What can hang from each mark
V: Z
Y: A F S X
S: Y
Z: V
X: Y
F: H P Z
H: F
A: Y
P: F

Every row comes from one small tree of marks. Brackets hold a mark, then the marks that hang from it, in alphabetical order. Every link used is in the known rows. Which tree was each row made from?
Known rows
(H F): [ 20.0   8.3   9.3  -1.9  -2.9   9.1  -5.5  -2.6  -7.8  -8.5   3.0  11.1
  -1.0   1.6   3.9  16.5   8.7   3.2 -10.2  -2.6   0.2  -6.0   3.5]
(H (F Z)): [ 20.0   0.3  11.4  13.7  -7.6   7.5   0.9 -14.1 -13.9 -15.6  13.7  18.3
 -14.6   3.3   3.0  25.9   1.5  11.6   0.2   7.9  -4.0  -8.0  -3.6]
(A (Y (F Z))): [ 11.1  14.3   7.9  12.1   7.9   6.0  -7.3   4.6  -1.1 -14.7  -5.1  35.7
  -2.4 -15.3 -15.0  17.3 -20.5  -7.3   8.7 -22.1  -9.7  14.3  -3.5]
(P (F H)): [  1.6  -6.5  24.9  31.5  -1.6  -2.2  -9.1   6.4  17.5   9.9  -4.7  12.0
 -15.1 -17.2 -18.8   0.3   3.5  11.4   0.1  -9.0   4.1  -8.3   0.7]
(V Z): [ 18.7  -6.9   0.2 -14.0   2.5  -8.2  16.6   9.4   7.1 -19.1   1.7   6.7
 -18.2   1.3   6.2  23.8   9.8   8.1   7.2  12.0   0.4  -3.9  -9.6]
(Y (F H) S X): [ 11.6  12.0  32.2  12.4  10.8 -20.2  -6.9   8.7   6.4   8.3  17.2  22.1
 -29.8  -7.7 -49.2  12.9  29.5  -7.2  12.5 -30.5 -23.2  20.1   2.2]
(P F): [  6.9 -15.2  21.0  27.0  -6.8   5.1 -12.7  16.7  13.4   8.3 -14.4   7.5
  -3.1 -14.9  -6.5  -6.6   8.9   2.6   3.1 -11.9  11.3   1.3   4.2]
(X (Y (F H P) S)): [  9.1  -0.4  17.5  20.0  12.2 -23.5  -8.8   5.3   9.6  17.6  19.8   3.5
   3.5 -14.2 -14.1   9.9 -23.4  -5.1 -16.6 -18.2 -12.1  10.4   7.3]
(Y A X): [ -5.0   7.0  14.5   9.2 -12.1 -18.2  18.8   1.7  -9.8  10.9 -19.5  30.9
   4.2  -7.5 -20.9  10.5  53.2   3.5   6.8 -10.4  -9.6  10.2  12.6]
(X (Y (F H) S)): [  1.3  -7.3  16.1   8.7  17.1 -17.9  -7.3   8.1  12.2  19.6  10.8   8.5
   1.6 -11.0 -13.4  11.1 -17.2  -0.4 -12.5 -23.2  -7.7   7.7   4.8]
(F H P (Z V)): [  6.3  10.5  -1.0  59.2  -2.8 -22.0   7.8 -28.3   1.9  -1.9  47.7   0.7
 -18.5 -14.2 -29.2  24.3 -29.5  14.8  18.7  35.0 -32.5 -13.7  -9.7]
(P (F H Z)): [  1.7 -14.5  27.0  47.2  -6.2  -4.1  -3.1  -5.4  11.3   3.7   5.8  19.1
 -27.9 -14.9 -19.6   9.3  -4.3  19.4  10.7   0.8  -0.8  -9.2  -5.8]
(P (F (Z V))): [  4.7 -25.0  15.5  47.1  -7.4   6.0  -8.7  11.2  13.7   5.9  -2.6   9.3
  -7.0 -17.8 -14.3   6.0   2.5   9.3  24.5   3.2   2.5  -2.8  -3.1]
(Y X): [-15.0  -2.3   6.4  -0.5  -2.7  -8.2   7.4  -6.6  -6.1  -3.3  -2.4  14.5
 -14.8  -3.2 -16.6   8.5  39.8  10.1   8.4  -5.8 -10.0   4.1   1.5]
(Y A (F H P Z) S): [ 48.2  25.6  39.9  53.6  -6.3 -31.2   0.9   9.3   0.3  15.8  27.2  24.0
  -6.9 -11.0 -37.7  11.2 -14.3 -21.7   7.8 -10.8 -25.2  24.3   8.3]
(S (Y A (F H Z) X)): [ -3.2  25.7  12.1  21.5 -17.9 -20.8  28.0  -5.9 -11.5  -4.3  -1.0  19.4
  -6.4 -11.7 -25.2  29.3   8.4  -0.3   9.7   3.7 -31.6  15.7  -2.3]
(S (Y A F X)): [  0.0  25.2   7.5   7.4 -18.9 -14.6  21.8   9.3  -9.3  -2.0 -16.3  10.4
  12.1 -11.2 -15.8  18.3  18.3 -11.8   3.6  -4.4 -22.9  23.5   4.4]
(Y F): [ 15.6   1.5  15.1   4.1   3.3  -1.3  -7.8  11.0   5.9  -3.0   0.9   8.3
   5.8 -10.8  -7.8  -0.9  -9.0 -24.1  10.7 -19.8   2.6  17.6   2.3]
(Y A (F H P) S X): [ 33.0  30.9  42.2  37.6  -4.9 -37.7   2.7  14.3  -0.4  19.3  13.4  31.5
  -7.2 -16.5 -53.3  11.8  33.2 -19.6   5.4 -27.1 -29.8  29.8  16.3]
(P (F Z)): [  7.1 -23.8  24.4  42.7 -12.1   3.8  -6.5   5.0   7.6   0.8  -3.6  13.9
 -16.9 -13.2  -7.4   3.0   0.8  10.5  12.8  -1.3   6.6  -0.7  -2.9]
(X (Y A (F Z))): [  0.6 -16.1  15.8  20.4   0.0 -17.9   8.4   2.1   0.5  15.2  -7.0  25.7
  20.3 -16.8   0.8  15.1 -12.7  -4.5  -1.4 -16.2   0.3  12.0   8.3]
(X (Y A (F P) S)): [ 19.3   0.1  21.3  23.9   2.2 -25.0  -3.3  18.2   4.6  25.4   1.2  11.5
  25.5 -16.4  -8.0   6.1 -10.9 -15.7 -16.6 -22.7  -7.0  21.1  16.8]

Write each row's tree
[ 23.3  11.8  36.4  44.5   0.5 -29.3  -2.6  -6.3  -2.5  -1.8  41.2  21.5
 -41.2 -11.1 -50.9  19.7  13.1  -4.9  17.6 -13.0 -33.9  21.3  -1.3]
(Y (F H P Z) S X)
[  0.1 -16.5  19.0  50.8  -2.0  -1.4  -4.7   0.9  17.7   8.3   6.0  14.9
 -18.8 -19.4 -26.2  11.8  -3.0  18.7  22.0   6.0  -5.1 -11.7  -6.2]
(P (F H (Z V)))
[ 28.7   7.1   4.8  35.9 -10.3   1.2  -3.8 -11.6 -10.2 -12.9  27.3   6.8
  -2.1  -6.5  -4.2  26.6  -6.2   5.0   5.0  19.1 -14.4  -6.9   0.1]
(H (F P (Z V)))
[  0.8 -11.1   9.4  14.9   4.8 -16.2  -5.4   1.6   5.4   8.3   7.0   3.9
  18.3 -19.4   3.9   7.0 -21.9 -10.0 -13.5 -15.7  -0.9  11.5   8.0]
(X (Y (F P)))
[ 12.8  -1.6  -6.3  52.4 -10.5 -10.4   2.5 -13.2  -3.5  -5.6  34.2  -6.7
  -2.1 -11.6 -11.7  14.5 -22.3   2.8  21.9  31.2 -21.5  -0.9  -5.4]
(F P (Z V))
[  7.7  21.6  20.3  16.6  13.1  -7.0  -6.1   3.1  -1.1  -6.9   6.7  44.9
 -27.9 -13.1 -43.3  26.3   6.2   5.0   9.7 -28.4 -26.8  17.3  -4.0]
(A (Y (F H Z) S X))
[ 25.8   2.8  26.3  28.7  -9.8 -12.2   8.4   7.1  -4.1   3.8  -5.0  32.3
  12.1 -13.0 -12.5   8.6  -4.1 -22.6  19.1 -13.7  -2.4  21.2   6.0]
(Y A (F Z))
[ 10.8  21.6  15.9   2.8  12.4  -0.7 -12.5  19.6   0.3  -4.0  -7.8  36.2
 -10.1 -12.9 -34.0  15.6  15.5  -7.2   4.1 -37.8 -19.0  24.8   3.4]
(A (Y F S X))
[ 10.0  14.4  12.3  16.6  12.3  -0.2 -10.1  15.3   0.2  -5.4   0.4  38.0
 -12.6 -15.2 -39.7  23.3  10.5  -1.5  18.8 -27.0 -24.9  21.8  -1.8]
(A (Y (F (Z V)) S X))
[ 21.2  14.5  43.5  36.5  -2.5 -31.7  10.6   5.6  -3.5  14.8  11.0  45.2
 -24.1  -9.1 -54.4  22.6  33.4  -5.7  21.0 -23.8 -27.9  24.5   6.4]
(Y A (F H Z) S X)
[ 26.4  13.7  37.2  16.8  -2.9 -21.6   0.9  28.1  -1.0  18.8  -9.0  33.8
   1.3  -9.5 -41.1   7.0  47.3 -22.4  13.7 -36.3 -16.4  35.0  16.5]
(Y A F S X)
[ 11.7  -5.7  19.8  11.2   6.1 -19.0  -1.5  21.2   6.8  27.5  -8.2  17.0
  23.9 -12.3  -7.7   7.1  -4.4 -12.0 -12.2 -28.0  -3.2  18.3  14.5]
(X (Y A F S))
[ 26.6  35.7  15.7  18.4  13.3  -6.3 -16.5  14.7   6.1  -1.9   9.6  25.2
  -5.5 -15.4 -31.2  12.0 -22.2 -11.2  -7.4 -26.3 -21.2  18.5   2.3]
(A (Y (F H P) S))
[ 19.6   8.6  15.0  45.7   1.3 -16.8  -2.5  -9.9   7.5  -4.5  33.8   9.3
  -7.3 -19.9 -28.3  16.7 -29.2 -13.7  23.9   4.2 -20.0   7.0  -4.5]
(Y (F H P (Z V)))
[ 38.3  21.6  39.4  34.0 -10.7 -29.9  -1.4  25.1  -4.3  16.4   3.8  26.2
   4.5 -14.8 -42.2   5.3  38.9 -28.3   7.3 -29.0 -22.2  38.7  19.5]
(Y A (F P) S X)
[ 30.7   8.6  13.3  31.6 -14.2  -1.9  -1.4 -17.8 -16.1 -17.7  26.5  12.1
 -12.0  -1.8   3.0  24.1  -6.8   5.3  -5.6  14.4 -10.3  -4.1   0.4]
(H (F P Z))
[ 39.5   6.3  25.9  36.9  -1.0 -12.6  -2.5  28.8   4.5  20.7   3.6  21.8
  12.1  -8.3 -32.3  10.0   0.9 -25.6  26.2 -15.5 -15.3  26.5   8.2]
(Y A (F (Z V)) S)
[ -6.5  18.2   1.4   0.3 -12.4  -7.6  13.1   4.1  -6.8 -10.6  -4.2  -0.7
  -2.1  -8.7 -13.5  17.6   9.2  -6.9   4.7  -1.3 -22.8  19.2  -3.1]
(S (Y F X))
[ 26.7   5.5  40.3  32.1  -7.6 -23.1   6.4  16.3  -7.7  12.2   1.8  40.5
 -13.1  -7.7 -41.9  15.8  39.8 -13.9  23.5 -26.4 -20.8  33.4   9.2]
(Y A (F Z) S X)
[  0.5  -6.1   9.4   8.0   4.4 -18.4   3.9  14.1   2.6  29.8  -8.0  10.4
  20.0  -4.2  -1.6   6.6   2.5   5.0 -19.6 -13.6  -4.7   6.8  13.1]
(X (Y A S))
[-11.5  17.7   0.1  17.8  -8.8 -12.3  18.8  -7.6  -4.6 -11.4  10.2   3.8
 -13.5 -11.9 -27.0  31.2   0.2   3.8  18.3   9.9 -34.5   9.6 -10.2]
(S (Y (F H (Z V)) X))
[  7.9  27.6  18.9   6.0  16.4  -6.2 -10.4  11.9   3.1  -3.1  -1.0  40.2
 -17.6 -14.0 -43.5  20.0  11.3  -0.4   1.6 -35.4 -23.9  18.3   1.1]
(A (Y (F H) S X))
[ 10.3  -0.4  32.7  29.3 -12.4 -20.8  15.8   0.6 -10.3   0.6  -6.9  45.9
  -3.2 -16.1 -29.9  18.6  36.0 -12.3  27.6 -20.1 -12.2  25.6   7.3]
(Y A (F Z) X)
[  9.0  12.9  11.0  52.7  -7.9 -24.3  10.9 -37.4  -6.7  -9.4  47.6   7.2
 -32.7  -7.3 -18.8  19.5 -31.3  16.1   4.0  27.5 -25.3  -9.9  -9.8]
(F H P Z)
[ 12.4  -7.0  15.5  16.9   7.5 -17.6 -11.5  13.1   7.5  16.2  12.9   0.6
  12.1 -12.7  -5.1   6.5 -18.9 -11.5 -15.1 -19.8  -7.0  16.7   9.3]
(X (Y (F P) S))
